Each row was made from one path, in order. Every step used is in the known rows, and no mark comes twice. Write each row's path.
(in the rows, 128 means zero)
Known rows
C, V, W, Y, B: 160  186  119  83  119  119  120  147  92  87  152  122  94  143  121  81  91  119  110  116  102  81  167
V, S, A: 98  116  201  162  164  94  129  164  158  133  128  126  171  125  132  119  115  81  141  129  107  127  96
V, C: 141  164  127  103  174  137  159  112  144  145  108  111  160  141  113  166  140  120  91  89  99  131  161
A, W, Y, B: 147  116  167  146  110  82  145  147  129  103  124  113  60  156  77  93  211  124  143  126  90  123  94
U, C, V, S: 118  149  111  133  209  150  107  150  160  147  146  171  153  114  129  114  168  110  89  139  157  195  184
S, A: 116  125  157  116  121  110  134  169  157  132  123  82  187  101  136  127  98  127  133  115  143  136  89
Y, W: 158  182  115  132  104  68  134  122  125  113  102  59  97  137  114  107  151  125  118  134  126  166  80
S, V, W, Y: 142  131  110  84  76  121  143  152  65  114  148  158  117  148  129  144  95  90  95  145  90  66  140
S, V, C, U, W, Y, B: 165  123  83  95  110  238  165  104  15  176  132  160  94  123  203  181  142  137  80  106  100  68  164
W, V: 101  96  120  70  123  94  135  132  168  86  181  127  97  118  116  117  126  123  148  151  187  139  119
W, V, S, A: 92  73  175  91  141  113  98  154  172  117  178  141  145  124  154  114  106  86  143  142  163  126  134
S, V: 98  132  116  75  106  136  184  150  88  117  149  135  142  112  139  165  133  108  113  143  124  149  127
S, V, C, U: 139  138  102  95  126  219  162  74  86  160  131  151  170  103  167  217  113  136  88  94  99  124  162
A, W, Y: 132  96  160  176  117  76  137  128  127  100  120  138  100  151  55  102  189  94  136  166  76  127  98
Y, B: 134  170  148  102  132  82  180  162  147  105  136  74  81  126  120  111  160  157  153  77  147  138  72
A, W: 102  136  159  190  117  69  148  129  154  88  95  109  109  138  62  110  166  133  174  150  106  153  58
V, C, U: 154  153  123  160  162  168  147  53  148  148  119  125  157  111  119  187  114  154  120  77  103  109  118
S, V, C, U, W, A: 125  108  74  147  107  202  161  88  31  185  116  162  153  114  181  174  65  187  139  113  119  113  182
S, V, W: 118  167  110  98  83  108  155  154  90  111  120  129  127  134  136  152  73  123  132  132  119  86  108
U, C, V: 136  154  76  97  172  159  116  152  154  145  142  139  158  95  126  118  156  146  84  126  188  203  179
A, W, V, S: 76  80  177  164  138  74  110  120  171  83  140  158  81  150  88  98  168  98  185  174  125  143  101
S, V, C, U, W: 127  136  76  134  119  229  173  89  42  166  107  153  140  105  189  197  106  147  102  132  114  93  134
V, S: 88  132  185  180  187  66  158  142  154  103  137  148  115  142  92  116  146  84  147  143  94  133  82

Which path is each row?
113  133  105  115  64  89  139  152  77  134  131  143  147  142  133  124  30  173  168  111  121  107  155 | S, V, W, A
115  75  216  192  142  92  102  156  138  130  119  152  153  151  103  101  159  58  133  159  61  113  110 | V, S, A, W, Y
112  118  175  166  97  102  117  155  158  125  86  88  171  120  111  115  125  132  160  131  124  140  72 | S, A, W
183  155  87  43  113  130  93  92  140  139  123  78  104  158  157  129  150  123  79  113  149  150  182 | Y, W, V, C
90  94  141  130  102  83  117  124  168  79  137  128  87  134  87  105  154  135  174  166  156  151  97 | A, W, V
150  155  67  133  136  112  77  152  149  165  123  144  160  120  118  84  66  200  136  100  184  165  205 | U, C, V, W, A
163  126  149  88  129  92  161  161  118  109  171  115  76  139  109  106  185  112  108  104  113  110  116 | W, Y, B
155  137  97  70  89  82  106  115  140  102  143  80  78  139  135  98  143  124  123  148  177  163  117 | Y, W, V
99  89  91  187  110  141  136  89  112  100  144  143  59  86  142  115  83  172  191  184  200  83  32 | C, U, W, V
102  81  158  112  83  115  90  148  172  117  129  102  157  115  130  109  116  132  161  143  169  141  106 | S, A, W, V
141  148  94  197  154  180  153  73  102  155  81  128  116  113  146  163  100  166  132  122  121  74  86 | V, C, U, W
134  95  219  171  137  100  108  172  137  133  121  127  119  157  127  95  178  84  143  117  72  109  104 | V, S, A, W, Y, B
152  184  70  117  149  133  87  156  158  142  118  137  143  113  124  104  104  160  100  115  179  143  158 | U, C, V, W
119  128  134  160  176  162  69  161  165  169  111  154  185  115  142  106  161  118  103  137  149  196  179 | U, C, V, S, A, W
191  173  78  80  140  145  88  170  136  153  140  140  100  133  137  94  142  153  80  93  165  122  186 | U, C, V, W, Y, B
84  137  182  161  155  145  103  139  123  108  118  137  187  123  129  98  113  84  138  161  84  162  165 | C, V, S, A, W
123  102  109  172  131  98  167  163  65  113  120  142  72  137  111  92  150  100  120  205  125  76  86 | U, W, Y
190  145  82  88  103  156  82  48  140  141  132  88  103  136  158  149  125  149  102  103  151  138  145 | Y, W, V, C, U
89  109  214  207  146  90  113  156  161  126  98  127  160  138  110  107  135  87  167  140  87  131  80 | V, S, A, W
137  85  144  133  98  181  68  79  174  152  119  115  176  111  154  158  100  153  148  102  146  118  131 | S, A, W, V, C, U
137  119  93  211  142  159  146  71  88  178  89  138  137  124  140  139  63  206  166  104  122  96  135 | V, C, U, W, A
137  103  104  89  145  176  112  54  166  132  165  144  130  110  139  170  104  150  127  102  162  114  151 | W, V, C, U
120  107  130  101  126  130  110  99  164  118  117  132  114  157  105  137  159  133  137  131  129  139  160 | A, W, V, C
128  150  103  48  136  189  176  126  82  156  132  139  172  134  162  200  138  109  73  103  93  143  200 | S, V, C
